Each row comes from the steps of one path. Every step used is in the known rows, and no mark comes twice. Write the path behind each row, first mark first.
Known rows
Y-E-K-C: [ 16.3  -1.3 -11.3  14.1  -0.5   5.4  12.8  14.2  13.2 -18.3   9.1   5.6
  18.3  -5.2   2.8   5.1  -4.9   9.9  11.3  -3.1  47.0]
C-Y-E: [  3.1 -15.8  -2.2  17.8  16.6   1.9  13.8  -1.5  26.2  16.8  10.7 -12.5
 -12.8  -7.5  -5.7   5.5 -19.8   6.1  14.1 -12.7   4.2]
X-Y-Z-K: [  6.6 -34.7  -4.6  -7.9   0.1 -15.6   2.4  -9.1  -8.9 -21.2  12.1  15.1
 -23.4  -3.7 -13.6  35.5  -7.7 -12.1 -10.2 -19.8  -9.1]
H-C-Y-Z: [  4.0 -35.3  -2.8  16.8  21.0 -16.8   2.1 -13.3  16.1  27.7  13.1   4.2
 -16.7   0.8   0.1  19.0 -32.4 -12.6  18.3 -13.5  -5.1]
Z-K-E-Y-C-H: [  2.9  23.7  -3.8   6.2  10.8   1.7  15.3 -19.2  -4.4  12.6   4.8  -7.8
 -24.7   7.1  21.1  29.1 -24.2 -20.6   1.3 -12.6   9.3]
C-H: [  5.2  -6.9   5.8   0.8  15.9  -2.8  15.6 -19.1  16.2  -6.7   9.5  -2.9
  -1.5 -10.0   7.6   2.5  -7.6 -15.6   7.9 -14.5  10.8]
X-Y-E: [  6.8  -6.9   1.7  -0.7  13.5   0.9   8.2   1.8  23.4 -22.6  11.2  -0.9
  -7.2 -15.3 -14.0  11.4 -15.8   1.9   0.1 -11.4  -2.1]
H-C-Y: [  1.0 -26.7   0.5  13.1  16.6 -13.2  15.3 -17.2  16.2  28.7  12.3  -6.5
 -20.4   7.3   3.6  -3.8 -33.0  -4.2  11.9 -14.1  -2.5]
C-Y-Z-K: [  2.3 -38.4  -9.6  10.4   3.9 -12.7   9.3 -12.1  -6.3  17.0  11.3   5.7
 -31.2   3.8  -4.1  32.0 -10.5  -8.1   8.6 -20.9  -4.1]
C-Y-Z: [  2.8 -28.8  -6.2  15.1  12.3 -11.4   0.8 -10.5  15.9  10.2   9.2   1.5
  -5.8   2.0  -1.0  25.6 -10.7  -8.6  13.8 -15.3  -6.2]
X-Y-Z-K-C-H: [ 10.6 -37.9  -7.7  -6.8  -3.9 -15.5  15.0  -8.8   5.8 -20.8   6.8  19.3
  -7.8 -12.3  -3.5  36.2 -11.6 -30.8  -7.9 -18.8  18.9]
C-Y-E-K: [  2.3 -16.8 -11.8  17.8  13.0   2.4  14.7   4.4  26.1   3.5  12.3 -11.6
  -0.2  -8.6   5.3   3.0 -13.9  13.6  10.3  -6.1  23.1]
Z-K: [  5.9 -12.5   1.9  -1.4  -1.8  -7.7  14.9 -13.1 -18.4  -1.7  12.1   1.2
 -28.8   8.3  -5.5   7.6  -1.7  -0.4   1.9 -20.2   4.3]
E-K-Z-Y: [ 19.5  -4.0 -12.4   3.3   1.4  -9.0   5.9   1.0  35.2 -30.8  13.4   5.6
  -2.5  -3.6  16.4  19.2  17.1   4.7   3.5  -5.7  23.2]
E-Y-C-H: [  8.7  15.3   0.8  15.6  15.4  -3.3  13.6 -23.9  15.3  13.4  11.2 -11.2
  15.6  -1.2  20.2  13.3 -18.7 -22.6  10.4  -6.2   9.6]
E-K: [  6.6  -3.6  -4.4   3.7   1.6  -4.9   5.1  -5.8   2.7 -21.0  12.3   0.5
  11.8   3.0   9.3  -0.1   4.0   6.6   1.5  -8.1  19.6]
X-Y-Z: [  6.7 -23.0  -3.0  -1.1   8.3 -14.5  -5.2  -7.7  11.8 -28.3  10.4  10.7
   4.6  -8.3 -10.2  30.6  -4.9 -12.9  -3.3 -14.4 -10.2]
C-Y: [ -1.9 -18.7  -3.8  13.2   8.8  -7.1  14.1 -11.7  15.0  15.1   8.4 -10.5
  -9.5   5.5   1.0  -0.4  -6.9   1.0   8.0 -16.1  -2.0]
Y-C-H: [  6.7   4.8   2.6   4.2  13.0  -6.8  10.6 -16.7  21.4  13.9  11.9  -2.3
  13.8 -12.4   7.6   3.1  -6.6 -28.1  13.3  -9.4   8.6]
Z-Y: [ 10.1   1.0  -4.6   6.0   5.4  -3.6   2.4 -14.6  21.8 -15.0  13.1  -9.2
 -17.8   1.2   4.0  14.7   3.1   9.2   8.6 -17.0   5.7]
E-Y: [  8.8   5.3  -2.3  16.5   7.4  -2.2  11.1 -16.8  -1.1  -8.2   9.2 -11.0
   1.0  13.3   8.5  12.7 -13.7   6.0   7.4 -12.1   3.5]

Which path is each row?
[  7.8 -14.9 -10.8  23.2   4.0   4.0  20.7   9.3  26.4  16.0   4.8  -4.1
  -1.5  -2.3  -5.7   5.3 -17.5   2.5  16.1 -11.4  23.0]	K-C-Y-E
[  1.7  27.1  -3.8  13.4  12.0   6.5   5.4  -8.9  -3.9 -18.7   1.8  -8.0
 -13.4  21.4  12.2  22.9 -14.3  10.2   1.6 -12.0   2.1]	K-E-Y
[ 10.4   8.6  -1.9   4.3  11.3  -5.3   5.4 -23.7  37.9   8.1  15.4 -12.2
  -3.1 -17.7  14.2  14.7  -6.2 -17.7  16.0 -11.2  11.1]	Z-Y-C-H
[ -1.5 -28.7  -5.6   8.4  17.4 -11.9   6.6  -6.5  -3.8  24.4   8.2   9.1
 -54.8  12.4   0.4  34.8 -39.2 -11.7   7.3 -21.0  -7.0]	H-C-Y-Z-K-E
[ 15.7   4.2  -3.8  10.0  14.2   6.6   4.3  -3.1  29.4 -11.8  15.9 -10.7
 -21.8 -12.3  -4.4  18.4  -8.3  17.3  17.3 -13.5  11.5]	Z-Y-E
[  3.1  38.8  -4.7  17.8   8.1   5.0  -0.8  -7.8   1.5   2.6   4.1  -4.6
  -0.1  17.0  13.9  26.0 -18.2  -5.0   6.2  -6.5  -0.1]	K-E-Y-C
[ 10.0 -23.9  -2.2   0.9   3.7 -11.3   1.2  -9.6 -20.2  -6.7  13.0  15.1
 -22.7   1.5  -7.7  31.0  -3.9 -10.1   7.6 -20.7   1.5]	Y-Z-K
[ 15.6  -7.2  -7.9  10.3   8.7   7.0  20.6   7.2  29.3 -18.6   8.3   2.5
  20.7 -20.2  11.9   1.8  -7.9  -5.2  12.6  -3.8  55.2]	Y-E-K-C-H
[ 13.1 -27.8  -6.0   2.5  -1.3 -10.8  13.9  -9.4  -5.8  -2.8   7.4  19.9
  -7.3  -6.8   1.7  31.1  -7.5 -27.6  10.8 -19.7  31.0]	Y-Z-K-C-H
[ -0.1   5.8  -1.2  -3.7   3.1   0.6   8.5  -5.8 -18.2  -9.7   5.0   5.5
 -41.9  12.5  -1.2  19.1  -8.7   3.6  -3.8 -21.1   2.4]	Z-K-E
[ 20.9   8.5  -6.3   7.1   3.1 -10.0   1.5  -2.4  39.9   1.6  12.4   5.8
  -6.9  -6.8   6.3  27.4  10.1 -12.5  13.2  -6.7   1.2]	K-Z-Y-C
[ 20.2  -2.0  -5.3   3.8   6.6  -6.5   6.1  -3.1  34.4 -19.3  10.6   5.3
 -17.7  -3.3   6.2  27.0   9.9   0.5   7.4 -11.2   4.6]	K-Z-Y
[ 20.1   3.5 -11.5   2.0   9.3 -10.3   9.1  -4.7  54.2 -10.3  15.1   4.1
   8.7 -21.0  28.0  22.6  10.1 -20.1   8.6   0.0  29.5]	E-K-Z-Y-C-H
[  1.2 -14.4  -5.2 -10.8   4.2 -10.2  -2.4  -2.3  -9.9 -31.7   4.8  17.6
 -35.8   0.5  -9.2  48.1 -13.0  -9.5 -13.7 -20.5 -10.4]	X-Y-Z-K-E
[  3.1  29.5  -7.6  10.9   1.3   0.8   7.8  -8.8 -19.7  10.4   4.9  -2.9
 -28.0  21.5  12.3  31.5 -16.5  -4.3   1.0 -11.8   1.4]	Z-K-E-Y-C
[ 14.9 -17.6  -8.9  13.4   1.3  -6.7  18.2 -14.4  -8.9  -7.0   5.8  10.9
  -6.6   3.5  13.8  40.9 -16.8 -23.6   8.8 -15.3  31.4]	E-Y-Z-K-C-H
[  4.2 -20.1 -19.5  19.6  -9.1  -8.6  16.3   0.4  16.3   3.5   4.5  -2.6
  15.6   8.6  13.3  -2.1  -3.4  -0.3   3.4  -7.4  37.2]	E-K-C-Y
[  4.6  -2.7  -3.9  -1.3   6.8  -2.1  -3.1  -1.8 -19.0 -15.3   6.2  17.7
 -36.9   8.7  -3.5  43.5  -9.3  -5.9   2.9 -21.0  -0.7]	Y-Z-K-E
[  7.9 -27.8 -13.7  22.2   0.7  -9.6   5.8   0.4  18.3   8.9   3.4   9.2
   8.1   5.2  -0.8  26.5  -7.5 -13.1  14.8 -14.8  14.0]	K-C-Y-Z
[ 14.2   1.1 -10.8  10.0  10.4   5.7   2.3   1.2  29.3 -26.1  17.3  -9.4
  -7.1 -12.2   6.5  13.5  -3.3  23.0  12.5  -7.4  30.2]	Z-Y-E-K
[ 17.1 -14.2 -14.0  17.7  -7.9  -7.7  10.9  -7.4 -21.7  -6.4   6.1  14.6
  -8.6  17.5   4.2  45.9 -14.6  -8.1   7.9 -15.7  23.1]	E-Y-Z-K-C
[  1.7  -5.0   2.4  -3.9  10.9 -11.5  10.6 -17.6  31.3  -2.9  10.9  -2.2
  11.5 -19.7   2.8   6.3 -11.5 -30.6  -2.7 -10.2  -2.3]	X-Y-C-H
[  3.0 -27.1 -12.3  14.2 -13.2  -9.2  25.5  -6.1  -3.6  22.9   3.5  -0.6
 -20.6  14.6   0.5   8.3 -11.0  -2.3   3.2 -20.2  20.2]	Z-K-C-Y
[  3.9 -44.9  -5.2  10.1  12.9 -20.3   8.9 -15.3  -4.6  32.9  14.8  10.3
 -40.8   7.0  -1.5  25.1 -34.1 -12.7  12.2 -19.7  -4.0]	H-C-Y-Z-K
[  5.0 -22.5  -1.0  16.9  26.1  -3.4  17.5  -5.4  30.9  30.9  14.3  -6.7
 -24.4  -2.5  -3.8   0.1 -39.8   4.9  20.3  -9.7   4.2]	H-C-Y-E
[ 19.8  -5.6  -5.0   4.2  12.1  -0.1  11.9  17.1  29.3 -26.2  12.3  14.4
  10.3 -13.0   5.3  15.8   5.1   2.8   7.1  -0.4  25.4]	Y-E-K-Z
